Known rows, with every way that one mark hangs from another
B{P{X}}: [ 0.12 -1.08 -0.40 -1.13 -1.06  0.68  0.72 -0.82  0.45  0.04  1.42  1.07
 -0.72  0.38 -0.26 -0.62 -0.32  1.81 -0.61 -0.90 -0.06 -0.44 -2.25 -1.72
 -1.13]
N{B X{P}}: [-0.85 -1.28  1.81 -0.78 -1.51 -0.30  1.52 -1.34  0.46 -1.28 -0.69 -0.04
 -0.17  0.06  3.18  1.14 -0.32 -1.24  0.86 -0.33  3.21 -0.71  0.58 -4.47
 -1.37]
P{B{E N} X}: [-0.47 -1.78 -2.03 -1.48  0.21  1.36  0.56 -1.01 -0.67  0.11  2.68  2.84
 -0.20 -0.33  1.24 -1.88  0.69  0.96  2.73 -0.78 -0.18  1.00 -3.96 -1.56
 -0.68]
B{P}: [ 0.71 -1.17  0.40 -1.20 -0.43 -0.50  1.07 -1.34 -0.07 -0.14  0.83  0.35
 -1.19  0.99 -0.14 -0.33  0.38  1.01 -0.85 -0.97  0.15 -0.76 -1.41 -0.77
 -1.27]
J{E}: [ 0.37 -0.64  0.89 -1.40  0.82 -1.16  1.18 -2.27 -0.75  0.65  0.23 -0.01
 -2.19  1.63  0.79 -0.77  1.10  0.64  0.67 -1.02  2.63  1.10 -1.62  0.52
 -2.60]
B{E N{X}}: [ 0.23 -0.80 -1.43 -2.77  1.44 -0.80  2.44 -2.85 -0.42  1.33  0.12  1.44
 -3.19  0.91  2.05  1.32 -0.24 -0.77  1.27 -1.22  0.19 -0.98 -1.20 -0.36
 -2.01]
B{E{J} N{X} P}: [-0.06 -1.05 -1.80 -3.25  0.46 -0.07  2.37 -1.45 -1.96  0.44 -0.22  2.17
 -4.49  1.09  2.17  1.77 -0.29  0.79  0.63 -0.91 -0.71 -1.98 -0.92 -2.11
 -3.14]
J{E{X}}: [-0.04 -0.45  0.50 -1.05  0.43 -0.27  1.27 -1.84 -0.82  0.17  0.11  0.48
 -2.47  0.78  1.39 -0.18 -0.24  1.80  1.04 -0.91  2.89  1.91 -0.98 -0.32
 -2.96]
P{X}: [-0.03 -0.44 -0.54 -0.09 -0.71  0.81 -0.26 -1.33  1.33  0.48  1.48  1.14
  0.77 -0.40  0.38 -1.03 -0.44  1.46  0.36 -0.42  0.31  1.19 -1.92 -1.52
 -0.16]
J{E{X{N P}}}: [ 0.05 -1.10  1.06 -0.63 -0.02  0.64  1.13 -1.59 -1.81  0.39  0.33  0.36
 -4.00  2.51  2.38 -0.06 -0.28  1.78  1.74 -0.70  3.16  1.25  0.26 -1.49
 -3.80]
J{E{X{N{B} P}}}: [-0.21 -1.25  1.13 -0.47 -0.26  0.86  1.31 -1.48 -1.88  0.10  0.02  0.79
 -3.99  2.47  2.76  0.12 -0.10  1.31  1.83 -0.73  3.69  1.03  0.51 -2.11
 -3.76]
X{E N}: [-0.03 -1.25  0.23  1.25  0.85  1.87  0.25 -2.38 -2.98  2.35  0.97 -0.23
 -3.50  3.43  1.82  0.00  0.26  1.80  2.82 -0.22  1.43  0.46  3.54 -2.17
 -2.54]
P{B X}: [-0.65 -1.51 -0.59  0.13 -0.36  1.32 -0.71 -0.71  0.46 -0.55  2.51  1.23
  2.58 -1.51  0.63 -2.60  0.38  1.82  2.24 -0.20  0.69  2.11 -3.52 -2.19
  0.41]
B{E{X} N P}: [ 0.50 -1.38 -2.08 -3.04  0.34  0.34  2.95 -1.49 -1.73  0.32  0.89  3.15
 -5.36  1.97  1.51  1.31 -0.72  1.13  0.39 -1.71 -0.86 -1.65 -1.35 -0.82
 -2.95]
B{E}: [ 0.25 -1.21 -0.58 -1.56  0.31 -1.11  1.58 -2.30 -1.14  0.90  1.12  0.74
 -1.48  1.10  1.11 -0.08  0.40  1.13  0.68 -0.96  0.12 -0.24 -2.08  0.01
 -1.67]
X{E{J} N P}: [-0.17 -1.71  1.11  1.38 -1.26  2.55 -0.96 -0.62 -4.72  0.53  1.18  0.59
 -4.96  4.78  3.49  0.20  0.65  2.10  3.36  1.12  1.31 -0.14  4.93 -4.47
 -3.54]
E{J X{P{B}}}: [-0.50 -0.93  0.47  0.96 -1.77  1.53 -1.33  0.62 -1.85 -2.83  0.46  1.76
 -0.50 -0.64  3.30  0.00 -1.00  3.10  2.17  1.10  0.95  2.15  0.75 -4.11
 -1.47]
B{E N P}: [ 0.86 -1.51 -1.60 -3.37  0.70 -0.46  2.73 -1.97 -1.62  0.87  1.08  2.70
 -5.06  2.67  0.78  0.53  0.64 -0.20  0.02 -1.75 -1.09 -2.38 -1.99  0.13
 -2.65]
B{E P{X}}: [-0.38 -1.78 -1.57 -2.60 -1.07  0.39  2.12 -0.95 -1.24  0.67  2.02  1.69
 -2.22  1.04  0.42 -0.09 -0.21  2.60 -0.17 -1.27 -0.61 -1.38 -3.46 -1.63
 -2.35]
X{E}: [-0.07 -0.79  0.29  0.01 -0.02  0.24  0.32 -1.85 -1.92  0.75  1.36  0.20
 -1.91  1.62  0.89 -0.14  0.63  1.50  1.40 -0.23  0.90  0.77  1.53 -1.10
 -1.53]

Rows
[-1.60 -1.23  1.42 -0.31 -1.95  0.76  0.94 -0.71 -1.85 -1.40 -0.54  0.40
 -1.50  0.62  3.91  1.49 -0.25  0.24  1.89  0.51  3.01 -0.19  2.82 -6.05
 -2.22] | N{B X{E{J} P}}
[ 0.58 -0.58 -1.62 -1.82  0.91 -0.47  0.95 -2.03 -1.80  0.50  0.14  2.92
 -3.90  1.69  2.42  0.57  0.77 -0.11  1.38 -0.60 -0.95 -0.46 -0.62 -0.39
 -2.02] | B{E{J} N}
[ 0.12 -0.42 -2.04 -1.45  0.64  0.52  1.09 -1.50 -1.83 -0.05 -0.12  3.44
 -4.18  0.73  3.07  1.29 -0.68  1.18  1.71 -0.51 -0.74  0.31 -0.06 -1.32
 -2.38] | B{E{J X} N}
[ 0.26 -2.43  1.14 -0.94 -1.34 -0.45  0.29 -0.71 -1.77 -1.33  2.40  0.75
 -0.93  1.86  1.75 -1.40  1.18  0.50  1.90 -0.02  1.07 -0.31 -2.00 -1.72
 -1.32] | X{P{B{E}}}
[ 0.36 -1.22 -0.88 -2.91  0.52 -0.63  2.24 -2.38 -0.86  0.80  0.58  1.66
 -3.84  1.80  2.45  1.29 -0.20 -1.08  1.28 -0.93  0.32 -1.64 -0.93 -0.95
 -2.41] | B{E N{X{P}}}
[-0.76 -0.94  1.00 -0.50 -1.26  0.47  0.25 -1.01 -1.54 -0.45  0.36 -0.72
 -1.29  0.67  2.66  1.18 -0.68  1.60  1.78  0.76  1.85  0.17  2.16 -4.17
 -2.14] | N{X{E{J} P}}
[-0.22 -1.87  0.68 -0.04 -1.43  1.33 -1.03  0.13 -4.16 -1.69  2.15  1.90
 -3.27  2.77  2.83 -0.89  1.57  1.16  3.41  1.07  0.73  0.44  2.17 -3.61
 -2.26] | X{E{J} P{B{N}}}
[-0.20 -0.80  0.23  0.82 -1.38  1.56 -1.32  0.42 -1.72 -2.70  0.37  2.27
 -1.15 -0.29  3.47  0.13 -0.87  2.36  2.31  0.96  0.76  1.92  1.07 -3.86
 -1.47] | E{J X{P{B{N}}}}
[ 0.30 -1.11  0.70  1.05 -0.83  1.85  0.17 -1.10 -0.85 -0.15  0.68  0.65
 -2.33  1.71  2.71  0.65 -1.64  1.81  1.74 -0.08  1.67  0.77  1.80 -2.92
 -2.10] | E{X{N P}}
[-0.29 -1.52 -1.29 -0.87  0.77  0.64  0.41 -0.99 -2.08 -0.87  1.08  2.45
 -1.04 -0.37  2.47 -0.78  0.55  1.19  3.13 -0.34  0.22  1.40 -1.94 -1.58
 -1.22] | P{B{E{J X} N}}
[ 0.05 -0.82  0.97 -1.18 -0.42 -0.17  1.15 -1.34 -1.31 -0.38  0.54  0.62
 -3.07  1.58  1.80 -0.15 -0.17  1.71  1.08 -0.64  3.07  1.35 -0.62 -0.88
 -3.22] | J{E{X{P}}}
[-0.55 -1.17  0.41 -0.61 -1.42  0.47  1.24 -0.83  0.20 -0.77  0.29  1.91
 -0.54  0.36  1.25 -0.25  0.46 -0.01 -0.23 -1.01  1.25 -0.52 -1.12 -3.22
 -1.01] | N{B{P{X}}}
[-0.66 -1.14 -0.68  0.40 -0.42  2.03  0.53 -1.61 -0.13  1.37  0.92  1.53
 -1.08  1.08  1.92 -0.47 -0.36  1.25  1.63 -0.67  1.02  0.49 -0.63 -3.17
 -1.33] | P{X{N{B{E}}}}
[ 0.10 -0.73 -0.72 -2.11  0.49  0.59  1.68 -1.45 -0.99  0.37 -0.06  1.31
 -3.71  1.30  1.32  1.37 -0.24 -0.07  0.59 -0.77  0.11 -1.18  1.05 -2.22
 -2.31] | B{N{X{E{J}}} P}
[-0.13 -0.70  0.55  1.81 -1.28  2.41 -1.17 -0.05 -2.07 -1.08 -0.25  1.37
 -2.46  1.24  3.94  0.88 -1.66  3.04  2.25  0.94  1.13  1.55  2.92 -4.53
 -2.46] | E{J X{N P}}
[ 0.25 -2.86  1.13  0.21 -0.48  1.40  0.33 -1.27 -2.82  0.42  1.99  0.36
 -2.56  3.62  2.73 -1.21  0.91  0.67  3.27 -0.05  1.59 -0.58  0.00 -2.74
 -2.44] | X{N P{B{E}}}
[-0.99 -1.31  0.27  1.36 -0.22  2.69  0.25 -1.08 -4.32  0.99 -0.08  1.10
 -4.25  3.25  3.32  0.67  0.62  1.99  2.86  0.16  1.58  0.09  4.48 -4.99
 -3.26] | X{E{J} N{B{P}}}
[ 0.22 -1.86 -0.87 -1.53  1.21 -0.30  0.89 -1.87 -1.49 -0.01  1.73  1.79
 -0.86  0.46  1.43 -1.35  1.53 -0.28  2.54 -0.89  0.30  0.53 -3.00 -0.13
 -0.86] | P{B{E N}}
[ 0.38 -1.98  2.05  0.98 -1.19  1.32  0.36 -1.42 -1.50  0.17  0.44  0.71
 -3.16  3.92  3.24 -0.09  0.56 -0.90  1.90 -0.18  2.26 -1.04  2.26 -3.62
 -2.32] | X{N{B} P}
[-0.34 -1.00  0.66 -0.77  0.40  0.77  1.88 -1.68 -1.74  0.60 -0.32  0.64
 -3.64  1.80  2.18  0.19 -0.11  1.79  1.52 -1.16  3.40  1.17 -0.03 -1.74
 -3.74] | J{E{X{N{B{P}}}}}
[-0.57 -1.75 -0.01 -1.63 -0.89 -0.50  2.44 -1.39 -1.30 -0.45  0.21  1.77
 -2.11  1.28  1.79  0.38  0.88 -0.02  0.02 -1.33  1.22 -1.49 -1.40 -2.41
 -2.03] | N{B{E P}}
[-0.90 -0.71 -0.91  1.26 -0.56  3.04 -0.87 -1.07 -1.74  1.43  1.36  1.30
 -1.71  1.42  1.92 -0.44 -0.46  3.06  2.43  0.32  0.47  1.48  1.67 -3.76
 -1.80] | P{X{E{J} N}}
[-0.35 -0.09 -0.29  1.99 -0.09  2.30 -1.03 -0.74 -1.46 -0.25 -0.94  1.19
 -1.53 -0.17  3.34  0.92 -1.81  3.44  2.15  0.62  0.89  2.44  2.39 -3.66
 -1.87] | E{J X{N}}
[ 0.83 -0.47  0.32 -1.40  0.47 -0.34  0.95 -2.20  0.75  0.19  0.03  0.98
 -2.25  1.18  1.89  0.78 -0.09 -1.93  0.80 -0.54  0.92 -0.62  0.33 -1.08
 -1.14] | B{N{X{P}}}
[-0.71 -1.72  0.46  0.86 -0.02  2.25  1.23 -1.76 -3.45  1.63  0.51  0.60
 -4.29  3.65  2.32  0.48  0.64  1.11  2.42 -0.54  1.93 -0.47  3.68 -3.83
 -3.12] | X{E N{B{P}}}
[-0.15 -1.80  0.27  0.00  0.27  1.08  1.74 -2.07 -1.85  1.49 -0.09  0.77
 -3.12  2.79  2.33  0.40  0.40  0.33  1.54 -1.19  1.52 -1.01  0.71 -2.71
 -2.61] | X{N{B{E P}}}
[-0.71 -1.47 -1.75 -2.01 -1.33  0.68  1.13 -0.31 -2.09 -0.02  1.35  2.21
 -2.47  0.71  1.18  0.06 -0.23  3.52  0.08 -0.51 -1.07 -0.86 -2.64 -2.78
 -2.55] | B{E{J} P{X}}
[-0.23 -1.24 -0.57 -1.06 -1.20  1.16  0.77 -0.66 -0.75  0.35  1.93  1.13
 -1.61  0.94 -0.08 -0.45 -0.21  2.43 -0.05 -0.73  0.03 -0.40 -0.88 -2.23
 -1.62] | B{P{X{E}}}
[-1.63 -1.41 -0.05 -1.92 -1.00 -0.19  2.59 -1.15 -1.15 -0.62 -1.18  0.71
 -1.21 -0.57  3.11  1.89 -0.58  0.73  0.67 -0.77  1.94 -1.11 -0.52 -4.82
 -2.43] | N{B{E{J} P} X}
[ 0.29 -0.42  0.06 -1.15  0.23  0.35  0.62 -1.67 -0.72  0.01  0.06  1.26
 -3.27  1.51  2.40  1.05  0.01 -0.87  1.60 -0.11  0.81 -0.42  1.99 -2.11
 -1.83] | B{N{X{E{J} P}}}
[-0.49 -0.87 -0.30  0.87 -0.45  2.11  0.08 -1.56  0.47  1.18  0.78  1.34
 -0.47  0.71  1.74 -0.60 -0.34  1.03  1.44 -0.53  1.22  0.92 -0.31 -3.10
 -0.99] | P{X{N{B}}}
[ 0.25 -1.43 -1.60 -3.83  0.74 -0.39  3.44 -2.12 -1.15  1.14  0.39  1.71
 -4.48  1.56  1.29  1.61 -0.30 -0.08  0.32 -1.67 -0.31 -2.45 -1.74 -1.02
 -2.83] | B{E N{X} P}
[-0.87 -0.45 -0.92  0.39 -1.10  1.76 -0.82 -0.62 -0.95  0.19  1.58  1.58
 -0.61  0.15  1.18 -0.66 -0.23  2.91  1.42  0.34  0.22  1.59  0.22 -3.02
 -1.14] | P{X{E{J}}}
[-0.53 -1.13  1.15 -0.87 -1.06  0.11  0.88 -1.45 -0.98 -0.03  0.88 -0.97
 -1.22  1.02  2.12  1.07 -0.75  1.00  1.46  0.23  2.14 -0.23  1.54 -3.24
 -2.06] | N{X{E P}}
[-1.45 -1.53  0.81 -1.35 -1.76 -0.26  1.80 -1.01 -1.30 -1.31 -0.79  0.76
 -1.30  0.16  4.26  1.62 -0.33  0.03  1.40 -0.02  2.52 -0.95  0.24 -5.16
 -2.29] | N{B{E{J}} X{P}}
[-0.55 -2.06 -0.61 -0.37  0.57  0.66  0.82 -1.41 -1.97 -0.01  1.66  0.81
 -0.04 -0.04  1.99 -1.14  0.17  2.15  3.05 -0.61  1.15  1.51 -2.31 -1.66
 -1.26] | P{B{E{X{N}}}}
